Each row was made from one small tree. The marks that hang from a mark follow it in brackets, in alphabetical order. Every link used is in the known rows. Write each row's tree.
Known rows
bazi{peba}: [ 0.53  0.39  0.86 -0.31 -1.21 -1.72  0.72  0.65 -1.46  0.65 -1.54 -0.02
  0.84 -0.46 -0.50  0.07  0.74 -0.27 -0.04  1.29]
ruli{peba vefo}: [ 1.30  2.66  1.41  0.75 -1.73  0.29 -0.90  0.24 -2.03  1.63 -2.34 -1.91
  1.76  0.45 -0.96 -0.16 -0.90 -1.67 -0.47  0.11]
vidoga{ruli{peba vefo}}: [ 0.05  0.86  0.89  1.10 -1.29  0.01 -1.25  0.51 -2.50  1.30 -2.64 -2.13
  1.72  0.45 -0.79 -0.46 -0.37 -1.09  0.44 -0.20]
goket{podu{nibed} vefo{ruli{peba{bazi}}}}: [ 0.67  3.37  0.22  3.02  0.84  3.75 -7.95 -0.58 -4.28  0.00 -1.00 -1.49
  0.18  0.69 -2.49  0.03 -1.14  3.14 -0.61  1.75]
vefo{goket}: [ 0.88  2.67 -0.57  0.07 -0.90 -2.06  1.12  0.71 -1.75  0.26 -1.46 -0.54
  0.55  0.58 -0.71  0.64 -0.14 -0.12  0.13  1.37]
goket{podu{kapur nibed} vefo{ruli}}: [ 0.06 -0.48  1.31  2.15  0.14  3.04 -8.00 -0.21 -3.91 -0.96  1.01 -0.63
  0.36  0.73 -2.92  1.67  0.02  2.62  0.05  1.12]
vidoga{ruli{peba{bazi} vefo{goket{podu{kapur}}}}}: [ 1.52  1.46 -0.93 -0.51 -1.16 -0.90 -1.53 -1.66 -6.19 -0.38 -3.99 -1.76
  1.46  1.67 -0.41  0.91  0.58  0.69  0.28 -0.73]
ruli{peba{bazi} vefo{goket}}: [ 2.46  4.55 -0.71 -0.36 -1.20 -0.90  1.63 -0.26 -3.66  1.26 -3.48 -2.09
  1.15  1.20 -0.67  0.20 -0.54 -0.62 -0.52  0.48]
vidoga{ruli{peba vefo{goket}}}: [ 0.42  2.45 -0.63  0.34 -0.68 -1.99  1.40  0.60 -3.35  1.35 -2.82 -1.84
  1.61  0.75 -0.68 -0.25  0.20 -0.91 -0.14 -0.18]
kapur{podu{goket{vefo{ruli{peba}}}}}: [ 1.28  1.86  0.12  1.83  1.86 -0.75 -7.87  0.71 -4.88  0.28 -3.75 -0.05
  1.04 -0.31 -1.22  0.68  0.97  1.22 -0.13  0.89]
ruli{vefo{goket{podu{kapur nibed}}}}: [ 0.94  1.74  1.27 -0.68 -1.30 -0.65  0.56 -1.75 -3.85 -0.83 -0.82 -1.65
  1.29  1.92 -2.02  2.49  0.02  0.63 -0.53 -0.09]
ruli{peba{bazi} vefo{goket{podu{kapur nibed}}}}: [ 1.82  3.50  0.00 -0.73 -1.53  0.28 -1.26 -1.82 -5.30 -0.64 -2.61 -1.91
  1.16  1.64 -1.63  1.96 -0.86  1.02 -1.05 -0.54]
podu{goket kapur}: [ 1.13 -1.10  0.84 -1.39 -1.94 -1.79 -5.06  1.15 -4.01 -0.80 -2.36  0.03
  0.81 -0.19 -0.45  2.44  0.15 -0.49  1.36 -0.07]
ruli{peba vefo{goket{podu}}}: [ 1.60  4.68  0.38  0.26 -0.39 -1.40  1.25 -1.88 -3.32  1.08 -3.01 -1.05
  2.12  1.45 -0.94  0.05  0.08 -0.60 -1.28  0.19]
vefo{goket ruli{peba{bazi}}}: [ 1.28  4.60 -1.89  1.10  0.19 -0.96 -2.17  0.90 -3.92  0.48 -2.33 -1.68
  0.36  0.60 -0.82 -0.31 -1.08 -0.05 -0.27  1.91]
kapur{podu{goket{vefo} nibed}}: [ 0.76  0.56  1.20  0.91  0.50 -0.56 -4.95  0.15 -3.73 -0.76 -2.65 -0.36
  0.30  0.10 -1.76  2.45  0.61  3.06  0.38  0.74]
vidoga{ruli}: [-0.83 -0.62  0.48  1.21 -1.33 -0.54 -1.55  0.97 -1.80  0.05 -1.48 -1.38
  0.61  0.26 -0.56  0.21 -0.14  0.44  1.70  0.96]
goket{vefo}: [ 1.25  0.55  0.68  1.40 -0.70  1.45 -4.19  1.03 -1.56  0.78 -0.79 -0.10
  0.48  0.07 -1.41  0.46  0.48  1.21  0.51  1.32]
goket{podu vefo}: [ 1.14  1.18  1.16  1.85 -0.20  1.84 -4.55 -0.84 -2.29  0.28 -1.24  0.28
  0.82  0.91 -1.37  0.40  0.87  2.26  0.16  1.21]

Which tree is each row?
[ 2.10  2.03 -0.82  0.91  0.67  0.83 -8.70  1.68 -5.29  0.79 -2.94 -0.43
  0.43 -0.06 -1.08  0.20 -0.14  1.31  0.48  1.33] : podu{goket{vefo{ruli{peba{bazi}}}}}
[ 0.39  0.75  1.04  1.73  1.76 -0.34 -6.10  0.49 -4.26 -0.56 -1.88 -0.87
  0.21  0.51 -2.27  2.02  0.68  2.80  0.59  1.62] : kapur{podu{goket{vefo{ruli}} nibed}}
[ 0.32  4.70 -0.75  1.66  0.88 -1.10 -2.10 -0.81 -3.64  0.37 -1.75 -0.76
  1.24  0.68 -1.25 -0.46 -0.29 -0.07 -0.98  1.53] : vefo{goket{podu} ruli{peba}}
[ 0.87  2.95 -0.35  1.76 -0.45  0.98 -4.32  0.86 -3.21  0.60 -2.03 -2.14
  0.40  0.24 -0.88 -0.46 -1.62 -0.14  0.22  1.81] : vefo{ruli{peba{bazi}}}
[ 0.76  2.70  0.52  3.09  1.15  2.39 -7.40 -0.28 -3.40  0.95 -1.20 -0.22
  1.10  0.27 -1.82 -0.73  0.07  1.37 -0.68  1.40] : goket{podu vefo{ruli{peba}}}
[ 0.52  3.54 -1.08  0.62 -0.20  0.33 -4.70 -0.77 -5.58 -1.33 -1.57 -1.52
  0.32  0.84 -1.87  1.43 -1.40  1.57 -0.78  0.83] : vefo{goket{podu{kapur nibed}} ruli{peba{bazi}}}
[ 0.76  1.09  0.99  2.72  1.00  2.22 -5.69 -0.52 -2.94  0.55 -0.32 -0.30
  0.73  1.07 -1.89  0.01  0.70  2.00  0.35  2.13] : goket{podu vefo{ruli}}
[ 0.92 -1.21  0.86 -0.59 -1.07  0.62 -8.12  1.83 -4.18 -0.99 -0.73  0.53
  0.25 -0.57 -2.07  3.10  0.11  1.84  0.41 -0.20] : podu{goket{vefo} kapur nibed}
[ 0.36  2.26  0.55  2.18  1.90 -0.15 -8.04  0.82 -4.67 -0.31 -2.67 -0.66
  0.66 -0.42 -2.20  1.47  0.02  2.13 -0.55  0.77] : kapur{podu{goket{vefo{ruli{peba}}} nibed}}
[ 0.51 -1.23  0.80  0.30  0.18  0.93 -9.14  2.16 -4.74 -0.81  0.08 -0.24
  0.18 -0.23 -2.64  2.64  0.05  1.51  0.69  0.64] : podu{goket{vefo{ruli}} kapur nibed}
[ 1.96  2.78  0.39 -0.59 -1.15 -1.25 -1.18 -1.53 -4.61  0.17 -2.79 -0.69
  2.08  1.17 -0.89  1.15  0.42 -0.92 -1.21 -0.93] : ruli{peba vefo{goket{podu{kapur}}}}
[ 1.49  5.49  0.07  0.12 -0.87  0.46  1.03 -2.06 -4.05  0.32 -2.77 -2.39
  1.16  1.79 -1.48  0.74 -1.19  1.27 -1.01  0.52] : ruli{peba{bazi} vefo{goket{podu{nibed}}}}
[ 0.74  2.90 -0.65  0.79  0.09 -1.14 -4.50 -0.52 -4.84 -0.53 -1.69 -0.26
  1.24  0.43 -1.20  0.67  0.03 -0.33 -0.91  0.52] : vefo{goket{podu{kapur}} ruli{peba}}
[ 0.49  4.16 -1.25  1.36  0.42 -1.51 -1.93  1.32 -2.86  0.85 -1.29 -0.94
  0.86  0.04 -1.20 -0.34 -0.59 -0.96 -0.81  1.56] : vefo{goket ruli{peba}}
[ 0.09 -0.73  1.24 -1.31 -2.05 -0.95 -5.25  1.36 -3.84 -1.31 -1.25 -0.59
  0.46 -0.36 -1.43  3.07 -0.96  0.40  0.83 -0.15] : podu{goket kapur nibed}
[ 1.67  3.29 -1.43  0.51 -0.10 -0.47 -4.72 -0.86 -5.84 -0.74 -2.63 -0.89
  0.65  1.10 -0.82  0.71 -0.37  0.63 -0.38  0.96] : vefo{goket{podu{kapur}} ruli{peba{bazi}}}
[ 0.31  2.17  0.23  1.62  0.87  1.11 -8.70  2.26 -3.98  0.48 -0.88 -0.45
  0.59 -0.77 -2.50  0.82 -0.91  1.22 -0.57  0.95] : podu{goket{vefo{ruli{peba}}} nibed}
[ 1.25  2.62 -0.16  1.97  1.57  0.59 -8.16  0.37 -5.67 -0.50 -3.55 -1.29
  0.09  0.10 -1.89  1.45 -0.38  3.14 -0.06  1.21] : kapur{podu{goket{vefo{ruli{peba{bazi}}}} nibed}}
[ 1.74  0.33  0.81  0.55  0.38 -1.27 -5.02 -0.03 -3.91 -0.14 -3.70  0.29
  0.73  0.26 -0.75  1.89  1.64  2.14  0.86  0.77] : kapur{podu{goket{vefo}}}
[ 0.87  3.14  0.74 -0.29 -1.17 -0.57 -1.17 -1.47 -4.29 -0.41 -1.79 -1.41
  1.64  1.12 -1.99  1.78 -0.67 -0.05 -1.57 -0.84] : ruli{peba vefo{goket{podu{kapur nibed}}}}
[-0.57  3.38  0.24  0.97 -0.37 -1.02  1.13 -1.30 -3.71  0.30 -2.01 -2.12
  1.55  1.39 -1.70  0.38 -0.39  1.01 -0.68 -0.17] : vidoga{ruli{peba vefo{goket{podu{nibed}}}}}
